Known rows, with every step that occurs
M-B: [ 0.96  1.09  0.27 -0.88  0.07  0.41  1.50 -0.67  0.80 -2.16 -0.60  0.61
  0.19  0.40 -0.36 -1.27  0.91  0.48 -1.14  0.69  0.05  0.06  0.88  1.82
  0.15]
X-B-K-M: [ 2.12 -0.40 -0.25  0.42  0.49  0.23  1.81 -1.98  2.07 -3.13 -0.59  0.09
 -0.01 -0.72  0.02 -1.08  1.89  1.57  2.23  0.39  0.96  0.76  3.67 -1.22
  0.28]
D-X: [ 1.15 -0.08 -0.31 -0.71  0.09  1.11 -1.21 -1.20 -1.03 -1.14 -0.85  1.12
  0.24  0.13  0.74  1.38  1.56  0.59 -1.26  0.44 -0.09  1.08  3.12  1.59
  0.79]
V-D-X-B-K: [ 2.71  1.54 -0.13 -1.04  0.37  1.80 -1.50 -2.15  1.13 -4.78 -0.57 -1.65
  0.41 -0.85  0.40 -0.15  3.23  0.72  0.39  0.95  2.72  0.92  4.65  0.36
  1.28]
K-B: [ 0.53  0.67  0.60  0.70  0.82 -0.04  0.91 -0.42  0.28  0.44 -0.77  0.99
 -0.46  0.16  0.04 -2.63  1.18  1.05  1.68  0.41  1.26  0.09 -1.36 -0.34
  0.36]
D-X-B-M: [ 1.98  0.43 -0.21 -1.48  0.38  1.78  0.66 -1.95  0.57 -2.89 -0.58  1.95
 -0.25  0.35  0.85  0.29  2.17  0.48  0.67  0.77 -0.77  2.89  3.75  0.64
  0.45]
V-D-B: [ 0.01  0.89  0.86 -0.68  0.05  0.96 -1.64 -0.66  0.78 -1.65 -0.59 -0.22
  0.00 -0.38 -0.49 -0.68  0.49 -0.65  0.92  1.30  3.47  1.61  0.13  1.22
  0.42]
D-X-B: [ 2.21 -1.18 -0.15 -1.17  0.59  1.53 -0.08 -1.69 -0.28 -2.17 -1.12  1.14
 -0.14  0.27  0.42 -0.36  3.30  0.58 -0.73  0.45  0.94  1.08  3.87  0.25
  1.09]
V-B: [ 0.32  0.22  0.46 -0.03  0.56 -0.26  0.04 -0.13 -0.02 -1.26  0.24  0.36
 -0.01  0.26 -0.45 -1.33  1.45  0.01  0.47  0.90  1.34 -0.57 -2.88  0.02
  0.64]
Z-B-K-M-V: [ 2.01 -0.34  0.04 -0.12  1.05 -0.28  3.33 -2.61  2.99 -6.82 -1.42  1.54
  0.43 -0.52  0.32  1.86  1.45  2.74  0.64  1.81  0.09 -0.51  3.15  0.78
 -0.18]
V-D-X-B-K-M: [ 2.50  1.57 -0.17 -0.33  0.87  1.27 -0.95 -2.70  1.19 -3.86 -1.20 -0.18
  0.42 -1.34  0.61 -1.19  3.21  1.49  2.33  1.24  2.86  2.56  4.95  2.04
  0.86]
X-B: [ 1.18 -1.04  0.18 -0.42  0.52  0.41  1.08 -0.45  0.71 -1.06 -0.30 -0.03
 -0.37  0.15 -0.33 -1.75  1.82 -0.02  0.48  0.04  0.94  0.00  0.76 -1.33
  0.32]
V-M: [-0.51 -0.29 -0.70 -0.25 -0.43 -1.00 -0.34  0.85 -0.49 -0.12  0.35  0.41
 -0.17 -0.45  0.55  0.43 -0.15 -0.58  0.20 -0.01  1.12  1.30  0.02  0.82
 -0.60]
M-K: [ 1.46 -0.92 -0.79  0.17 -0.84 -0.74  1.50 -1.48  0.93 -1.72  0.66 -0.32
  0.38  0.17  0.20  1.89 -0.63  1.31 -1.11 -0.40 -2.27 -0.34 -0.19  0.03
  0.68]
D-B: [ 0.67 -1.11  0.47 -0.65 -0.36  0.97 -0.04 -1.18  0.58 -1.93 -0.83  1.06
 -0.23  0.37 -0.29  0.69  0.59  0.05 -0.47  0.88  1.33  0.86  2.14 -0.47
  0.61]
X-B-M: [ 0.85  0.53  0.10 -0.73  0.30  0.66  1.78 -0.73  1.52 -1.73  0.19  0.82
 -0.50  0.20  0.09 -1.07  0.53 -0.12  1.87  0.34 -0.66  1.90  0.71 -0.78
 -0.31]
Z-K-B-M: [ 1.59  1.98  0.29 -0.52  0.21 -0.40  1.37 -1.66  2.59  0.64 -0.20  1.49
 -0.63  0.10  1.55 -2.20  1.39  1.56  2.46  0.45 -1.20  1.63 -2.94 -2.37
 -0.53]
Z-B-K-M-V-D: [ 1.36  1.49  0.41 -0.11  1.44 -0.32  1.69 -2.11  3.20 -6.54 -1.22  0.14
  0.63 -1.31  0.13  0.32  1.23  2.06  2.02  2.24  2.19  0.34  1.42  2.50
 -0.36]
X-B-M-V: [ 0.91  1.01 -0.34 -1.67  0.68 -0.08  3.18 -1.47  2.86 -3.63 -0.48  1.63
 -0.59  0.44 -0.54 -1.39  0.74  1.22  0.49  0.89 -2.21  1.19  0.04  1.31
 -0.73]
D-X-B-K-M-V: [ 3.27  0.00 -0.96 -1.20  0.96  0.55  2.11 -3.95  2.35 -6.05 -2.13  1.92
  0.12 -0.35  0.17 -0.09  3.69  3.53 -0.33  1.33 -0.64  1.07  6.25  2.51
  0.66]
M-V: [ 0.14  0.52 -0.44 -0.91  0.38 -0.79  1.40 -0.75  1.30 -1.94 -0.73  0.80
 -0.06  0.23 -0.62 -0.35  0.20  1.37 -1.36  0.56 -1.47 -0.72 -0.69  2.16
 -0.42]
V-B-M-K: [ 1.60  0.86 -0.36 -0.23 -0.51 -0.83  2.27 -1.86  1.77 -3.70  1.51  0.84
  0.19  0.49  0.22  1.10 -0.45  1.19  0.66  0.81 -2.55  1.13 -3.07  0.62
  0.70]
M-B-X: [ 2.31  4.17  0.00 -1.31 -0.18  0.70  0.90 -1.16  0.73 -4.16 -0.57  1.32
  0.56  0.20 -0.61 -1.40  2.96  1.18 -1.10  0.86 -0.10  0.51  3.88  0.72
  0.03]

Rows
[ 3.36  2.79 -0.49  0.45 -0.19 -0.61  1.87 -2.37  1.18 -3.41 -0.11  1.28
  0.26  0.14  0.06 -0.85  2.61  3.03  0.56  0.20 -1.13  0.24  1.59 -1.38
  0.89] => M-K-B-X
[ 1.16  0.66 -0.87 -0.16 -1.03 -0.53  2.24 -1.68  1.86 -2.48  1.22  0.43
  0.22  0.22  0.65  2.56 -1.89  1.17  0.18 -0.14 -3.91  1.65 -0.34  0.50
  0.06] => B-M-K
[ 2.06  1.92  0.24 -1.11 -0.58  1.20 -0.57 -1.64  0.44 -3.98 -0.82  1.82
  0.10  0.20 -0.51  0.68  2.72  0.75 -0.50  1.10  1.29  1.32  5.26 -1.48
  0.54] => D-B-X
[ 0.14  1.72  0.43 -0.34  0.38 -0.02  0.76 -0.40  0.80 -1.82  0.80  1.14
 -0.14  0.33  0.08 -0.69  0.15 -0.04  1.75  1.19 -0.38  1.33 -2.94  0.49
  0.00] => V-B-M
[ 1.94 -0.38  0.06 -0.54 -1.00  1.25  0.12 -2.14  1.81 -4.73 -0.41 -0.35
  0.12  0.01 -0.05  2.33  0.81  0.80 -0.74  0.96  1.09 -0.12  4.63 -2.04
  1.06] => D-B-K
[ 1.21  1.11  0.14 -1.85  0.61 -0.97  0.10 -3.01  3.55 -1.76 -1.96  1.61
 -0.05 -0.75  0.10 -2.20  2.02  2.14  0.92  1.87  1.19  2.29 -1.56  2.45
 -0.66] => Z-K-M-V-D-B
[ 2.13  2.01 -0.13 -0.72 -0.61  0.67  1.58 -1.67  2.06 -5.02 -0.29 -0.76
  0.55  0.00 -0.17  0.37  1.04  1.22 -1.38  0.71 -0.20 -0.90  3.57  0.25
  0.55] => M-B-K
[ 1.22  2.41  0.20 -1.46  0.81  1.73 -0.94 -1.41  0.74 -2.61 -0.39  0.64
 -0.08 -0.42  0.60 -1.12  1.85 -0.18  1.99  1.17  1.28  3.72  1.71  2.27
  0.23] => V-D-X-B-M
[-0.29  2.47  0.80 -1.00 -0.15  1.16 -0.98 -0.90  1.69 -2.31 -0.06  0.64
 -0.18 -0.29 -0.05 -0.07 -0.74 -0.80  2.23  1.65  1.74  3.52  0.18  1.71
 -0.25] => V-D-B-M
[ 0.46  0.69  0.08 -0.98  0.94 -0.99  1.51 -0.89  1.23 -3.17 -0.44  1.08
 -0.08  0.48 -1.05 -1.79  1.63  1.33 -0.93  1.42 -0.13 -1.27 -3.50  2.13
  0.20] => M-V-B
[ 0.23  2.21  0.53  0.45  0.60  0.20  1.66 -0.60  1.24 -0.36 -0.25  1.90
 -0.68  0.23  0.48 -1.92 -0.03  0.91  3.04  0.68 -0.38  1.93 -1.50  0.16
 -0.28] => K-B-M
[ 0.93  0.78 -0.42  0.85 -0.04 -0.22  0.72 -1.54  1.34 -2.05 -0.29  0.09
  0.30 -0.85  0.39  0.69  0.12  1.61  1.69  0.33 -0.03  0.73  3.12  0.22
  0.01] => B-K-M
[ 1.59  0.37 -0.25 -1.22  1.14 -2.21  1.83 -2.42  2.72 -1.28 -1.09  2.18
 -0.09 -0.10  0.18 -2.85  2.96  2.77  0.43  1.46 -0.89  0.00 -4.56  1.44
 -0.44] => Z-K-M-V-B
[ 2.85  2.02 -0.56 -1.90  0.75  1.03 -0.05 -2.89  2.40 -6.67 -1.25 -0.90
  0.30 -0.62 -0.19 -0.47  3.42  2.10 -1.04  1.56  1.34  0.18  3.95  2.47
  0.84] => M-V-D-X-B-K
[ 1.56  2.05 -0.64 -1.86  1.06 -0.83 -1.02 -3.03  1.96 -1.00 -2.02  1.60
  0.36 -1.01  1.14 -1.63  2.96  2.70  0.10  1.43 -0.14  2.45 -0.56  4.47
 -0.57] => Z-K-M-V-D-X
[ 2.02  0.88 -0.61 -2.31  0.77  1.02  2.11 -2.64  1.91 -4.76 -1.34  2.73
 -0.30  0.59  0.21 -0.04  2.30  1.79 -0.76  1.31 -2.26  2.20  3.11  2.78
  0.04] => D-X-B-M-V
[ 1.70  1.34 -0.31 -0.78  0.29 -0.72  1.67 -1.85  2.45 -5.86 -0.09 -0.34
  0.29  0.13 -0.80 -0.06  1.72  2.17 -1.22  1.51 -0.42 -2.19 -0.78  0.63
  0.60] => M-V-B-K
[ 0.76  4.67  0.14 -1.19  1.54  0.60  0.32 -2.05  1.70 -2.94 -1.61  2.37
 -0.28 -0.15  0.38 -2.49  1.57  2.20  1.86  2.18  0.19  3.17 -0.76  5.47
 -0.19] => K-B-M-V-D-X
[ 2.20 -0.93  0.47  0.07  0.05  1.00  1.24 -1.35  1.59 -5.76 -0.01 -0.74
  0.51 -0.27  0.82  3.17  1.22  0.61 -0.08  0.97  1.40 -1.43  3.52 -3.04
  0.65] => Z-B-K
[ 2.09  4.15 -0.01 -0.57  0.41  0.13  1.55 -1.72  0.88 -3.37 -1.21  2.84
  0.51 -0.29 -0.46 -2.26  2.96  2.01  0.82  1.15  0.04  2.26  4.27  2.34
 -0.36] => K-M-B-X
[ 1.46  2.20 -0.28 -0.45  1.26 -0.56  1.68 -2.23  3.57 -4.62 -1.11 -0.40
  0.08 -1.27 -0.79 -2.81  1.83  2.23  2.27  1.33  1.52  0.81  1.35  2.56
 -0.32] => X-B-K-M-V-D
[-0.64  2.43 -0.03 -0.94  0.80 -0.76 -0.17 -0.21  1.51 -1.62 -0.56 -0.53
  0.13 -0.50 -0.85 -1.82 -0.02  0.70  0.07  0.98  0.72  0.11 -2.50  3.73
 -0.65] => M-V-D
[ 0.47  1.01 -0.04 -1.87 -0.14  0.45  2.12 -2.14  2.71 -4.47 -0.98  2.75
 -0.46  0.68 -0.47  1.04 -0.39  1.24 -0.46  1.76 -1.76  1.97  1.31  2.12
 -0.38] => D-B-M-V
[ 0.25  0.68  0.01 -0.21  1.57 -1.49  2.09 -1.42  1.34 -2.37 -1.11  2.64
 -0.12  0.01 -0.85 -2.68  1.66  2.12  1.04  1.79 -0.02  0.40 -3.11  3.78
 -0.16] => K-M-V-B
[ 0.68 -0.09  0.82 -0.38  0.51  0.92  1.81 -0.62  1.24 -3.64  0.12  1.60
  0.07  0.16  1.04  2.18 -0.07 -0.31  1.58  1.19 -0.12  1.45  0.77 -1.12
 -0.40] => Z-B-M
[ 3.44 -0.54 -1.02 -1.35 -0.45  1.00  2.16 -3.37  1.48 -4.60  0.06  1.61
  0.07  0.49  1.04  2.14  1.45  1.76 -0.48  0.38 -3.07  2.60  3.52  0.72
  1.14] => D-X-B-M-K
[ 2.33  1.50  0.60 -0.44  0.48  0.95  0.62 -0.89  0.24 -4.92 -0.42  1.42
  0.56 -0.09  0.32  1.43  3.13  0.59  0.20  1.08  1.48 -0.04  3.86 -2.57
  0.13] => Z-B-X
[ 1.38  1.19 -0.22 -1.37  1.97  0.26  0.36 -2.45  1.32 -2.95 -2.31  2.05
 -0.01 -0.73 -0.23 -3.20  3.33  2.00  1.31  1.75  1.52  2.74  1.64  5.49
  0.04] => K-M-V-D-X-B
[ 1.34  0.96  0.08  0.82  0.49 -0.53  0.83 -1.69  1.33 -3.25  0.03  0.39
  0.33 -0.58 -0.02 -0.68  1.68  1.55  2.10  1.25  1.29  0.17  0.14  0.39
  0.62] => V-B-K-M
[-0.13  0.51 -0.43 -0.22  1.00 -1.24  2.05 -1.28  1.42 -1.06 -1.38  2.28
 -0.08 -0.25 -0.49 -1.37  0.23  2.09  0.58  0.85 -1.26  0.87 -0.27  3.85
 -0.85] => K-M-V
[ 2.42 -0.22 -0.21 -0.27 -0.12  0.70  1.24 -1.44  1.97 -3.90  0.09 -1.49
 -0.02 -0.24 -0.13 -0.13  1.86  0.82  0.24  0.07  0.81 -1.01  3.46 -2.88
  0.71] => X-B-K
[ 1.70  2.38 -0.17 -1.45  0.61 -1.15  2.75 -2.41  3.89 -1.21 -0.95  2.22
 -0.71  0.33  0.90 -2.52  1.52  2.95  1.11  0.97 -2.68  0.88 -3.54 -0.06
 -0.95] => Z-K-B-M-V
[ 1.93  3.64  0.32  0.34  0.64  0.25  0.33 -0.85  0.23 -1.70 -0.73  1.72
 -0.15 -0.01 -0.17 -2.67  3.20  1.78  1.65  0.60  1.26  0.50  1.66 -1.32
  0.23] => K-B-X
